Each row comes from the steps of one path. Every step used is in the known rows, and no mark comes twice. Write the path behind each row, first mark first.
In the rows, zero is written as 128.
Known rows:
U -> Y -> L: [109  85 175 128 164 160 106 143 156 136 132 110 170  87 144 142 138 138
 140 100 121 153 148 127  93 158 145 113 155]
Q -> P -> U -> Y -> L -> W: [113 109 124 140 175 120 101 125 136 107 179 161  90 126 149 127 157 142
 102 105 125 147 128  87 131 187 127 111 114]
F -> P: [ 57 142 108 132 120 120 138 160 159 129 126  88 174  95 120  72  78 139
  98 129 170 121 155 110 119  89 186 167 116]
P -> A: [ 89 151 105 106 148 135 129 147 167 132  54  81 120 129 122 110 105 135
 121  89 142 128 138 154  94 124 117 178  80]
U -> Y -> L -> Q: [141  71 143 129 160 172  42 175 108 153 129  99 105  78 158 138 129 153
 117 117 103 138 108 165  92 104 159 155 160]
E -> F -> P -> Q -> L -> W: [145 103  64 133 139 116 100 148 112 122 136 136 124 146 149  79  65 177
 102 133 152 131 111  96 137 143 170 108 132]
E -> A: [ 89 122  45  96  98  67 147 174 150 182  60  62  96 116 117 117  84 143
 115  84 162 164 138 119 123 109 136 103 120]
E -> F -> P: [ 83 147 114 115 142 111 147 180 164 143 101  78 145  98 100  63  38  97
  95 132 175 106 163 126  95  98 220 154 118]
W -> L: [127 166 111 128 140 141  67 112 180 174 108 104 137  67 120 112 116 118
 147  81 136 161 138 124 108 128 140 123  93]
L -> Q -> P: [130 137  67  87 158 125  65 178  74 120 139 129  65 107 124 140  73 123
  92 171 104 163 110 150 147 123  99 171 141]
E -> F -> P -> U -> Y -> L: [ 97 102 188 125 164 153 121 123 171 127 148 108 157 102 138 125 134 112
 123  98 141 129 172 138  70 158 167 110 117]
P -> U -> Y: [138  90 135 131 139 133 132 119 144 111 137  92 126  94 101 156 185 100
 106  98 171 116 150 105  62 124 165 152  96]
U -> Y -> L -> W -> P -> Q: [122  81  77 133 113 149  91 111 114  95 114 162 116  99 101 110  76 200
  92 117 153 168 142 129  78 129 131 130 160]
F -> P -> U -> Y -> L -> Q: [116  79 150 133 152 170  53 156 122 139 157 103 109  86 160 126 141 153
 105 118 121 125 124 164  87 102 168 160 131]
U -> Y -> L -> W -> P -> A: [ 95 131 127 130 138 145 128 117 189 108  93 137 117 140 133  97 117 150
 101 113 161 130 134 158  96 141 126 183  86]
U -> Y -> L -> W -> P: [123 118 141 145 102 121 120 127 151 118 145 181 121 103 119 108  95 146
  85 145 145 147 127 104 119 125 154 153 134]
W -> P -> F: [115 117 125  92  76 139 163 140 131 124  73 135 149  93  80 149  42  80
  95 106 139 138 126 139  49  76 180 137 115]
Y -> L -> Q -> P -> U: [113 159 118  95 136 118  89 113  93 115 175 143  67 122 128 152 118 113
  93 124 108 149 145 139 112 135  90 145  73]
L -> W -> P: [128 142 107 135  83  97 130 138 133 125 127 178 102 102  98  98  68 137
  75 149 149 146 120  93 128  97 156 169 121]
F -> P -> W -> L -> Q: [121 117  82 121 137 154  25 148 134 183 127  80  98  65 139 118 117 151
  98  92 150 134 111 173  91  84 179 141 109]
E -> F -> P -> W: [ 69 133  77  84 129  94 147 167 145 166 100  56 147  97  81 117  65 114
  68  84 203 115 168 138  63 108 218  95 111]
Q -> L -> W: [152 117  87 137 129 103 106 152 112 138 144 142 129 142 158 105  99 163
 115 134 131 135  92  73 161 139 151 118 124]
Q -> P -> A: [ 85 165  82  84 170 131 123 139 152 108  80 104 102 149 124 118  93 124
 112 123 137 147 140 168 122 157  77 180  81]
P -> U: [114 162 127 108 105  99 134 108 120 134 136 115 102 108 103 144 127 105
 103  87 135 132 155  95  82 105 132 143  61]

Which path is each row?
[148 134 110 133  72 106 122 132 130 123 141 182 137 126 123  95  59 151
  85 172 145 145 107  98 142 102 157 156 126] => Q -> L -> W -> P
[112 148 106 120 115 130 129 121 172 117  87 137 123 159 137  88  87 155
 100 130 159 130 119 151 114 125 125 185  78] => Q -> L -> W -> P -> A
[112 164 145 126  81 100 132  85 136 119 167 175  91 118 112 123 117 120
  81 107 140 138 150  97  93 118 131 145  59] => Y -> L -> W -> P -> U
[125 167 100  98 133 118  76  99 108 123 172 137  60 113 120 147 128 104
  94 118 124 150 141 137 108 131  96 151  53] => W -> L -> Q -> P -> U
[132 109 114 105  76 135 153 130 125 121  98 157 151 118 109 140  45 100
  92 116 140 134 105 126  75  92 184 124 112] => Q -> L -> W -> P -> F
[108 104 189 129 136 155 114 109 160 123 156 135 160  97 136 147 144 129
 123 105 131 147 161 129  77 152 140 122 119] => W -> P -> U -> Y -> L
[129 104 135 116 147 159  43 182  97 168 124 112  96  83 159 131  95 157
 118 115  83 149 109 161 104  97 142 150 156] => Y -> L -> Q
[ 74 102  53 122 124 143 103 137 118 107  99 101 148  93 105  86  54 198
 101 106 167 148 162 132  80 102 152 143 144] => F -> P -> Q
[161  98  81 108  80 145  95 119  98 120 119 139 194 132 138 114  28 196
 125 162 140 159 122 140 114 104 132 123 153] => W -> P -> Q -> L
[122 104  53 123  97 128  97 120 101 103 101 162  98  98  89 103  50 197
  86 119 151 167 136 120  86 107 129 144 149] => L -> W -> P -> Q
[105 159  78  96 181 155  71 134 155 122  91 105  74 134 141 113 104 135
 113 121 132 147 123 197 119 149  82 186  75] => W -> L -> Q -> P -> A
[153 125  99 128 145 158  17 154 127 179 116 100  78  64 142 119 113 140
 122 106 113 145  99 161 104  83 157 161 117] => W -> L -> Q
[ 90 151 125 121 127 136 126 121 181 117  86 144 108 142 133  89  93 151
 101 112 146 135 133 154 106 134 115 179  80] => Y -> L -> W -> P -> A
[125 111 104  94 177 149  55 168  90 114 159 135  86 109 141 149  99 133
 103 166 103 168 118 165 138 153  99 153 154] => U -> Y -> L -> Q -> P
[130  95  73 117 103 147  97 131 109 115 129 109 213 137 156  95  43 206
 129 150 152 145 128 137 120 112 150 119 146] => F -> P -> Q -> L
[135 158 127 125  66  96 133  87 125 116 169 171 109 133 115 122 108 124
  82 129 153 128 135  93 104 104 139 150  56] => Q -> L -> W -> P -> U
[104 106 172 118 164 151 105 112 148 114 165 128 147 109 140 155 151 124
 127 105 121 153 161 133  92 174 118 113 120] => Q -> P -> U -> Y -> L
[136 148  74  96 166 139  41 150 103 133 146 134  70  98 129 134  85 123
 105 157 109 171 113 161 148 137  96 158 122] => W -> L -> Q -> P
[110 111 132 107  88 139 153 133 137 122  98 161 135 105 105 140  54  96
  93  98 131 143 119 129  63 104 174 118 116] => Y -> L -> W -> P -> F
[131 101  61 141 129 119  96 136 111 116 147 141 139 144 158  85  83 199
 105 130 149 137 105  87 148 138 153 117 130] => F -> P -> Q -> L -> W
[ 96 124  63  69 148 115  84 159  90 152 137 102 100 107 110 171  88 143
  73 105 139 160 137 165  99 140 127  95 132] => Y -> L -> Q -> P -> W
[109 165  72  96 149 127  66 101 165 168 131 102 125  83 107 145 112 120
 115  76 158 172 149 148 103 156 125  87  88] => Q -> P -> W -> L
[139  81 156 129 135 166  51 150 112 141 149 125  98  86 153 141 130 149
 102 126 113 135 116 171  82  99 156 163 137] => W -> P -> U -> Y -> L -> Q
[111 156  87 109 134 128  73 105 175 187 111  85 140  69 109 136 121 125
 125  52 162 158 148 140  84 135 152  85  89] => P -> W -> L
[146 100 117 125 162 151  83 106 142 108 165 108  96  98 115 156 188 100
 103 117 165 129 135 136  82 144 142 155  86] => W -> L -> Q -> P -> U -> Y
[ 96 101 136 157 161 124 111 123 154 116 175 142 114 119 155 104 162 153
  98  94 144 129 131  82 121 167 160 118 106] => F -> P -> U -> Y -> L -> W
[ 90 148  99  90 181 155  82 148 139 116  96 111  85 145 151 119  92 143
 112 125 115 151 129 198 122 153  75 179  92] => Y -> L -> Q -> P -> A
[ 89 141  48  63 138  90 124 153  99 144 124  94 118 112  85 169  85 125
  71 101 159 159 150 136 100 145 128  94 121] => Q -> P -> W
[116  91 140 113 100 147 153 127 145 112 101 156 141 104 103 148  80  95
  93  98 144 134 120 129  53 112 186 121 118] => U -> Y -> L -> W -> P -> F
[103 102  69  77 158 124  83 155  98 142 144  95 107 107 110 179 113 140
  72 109 152 154 137 168  89 146 136  97 138] => U -> Y -> L -> Q -> P -> W
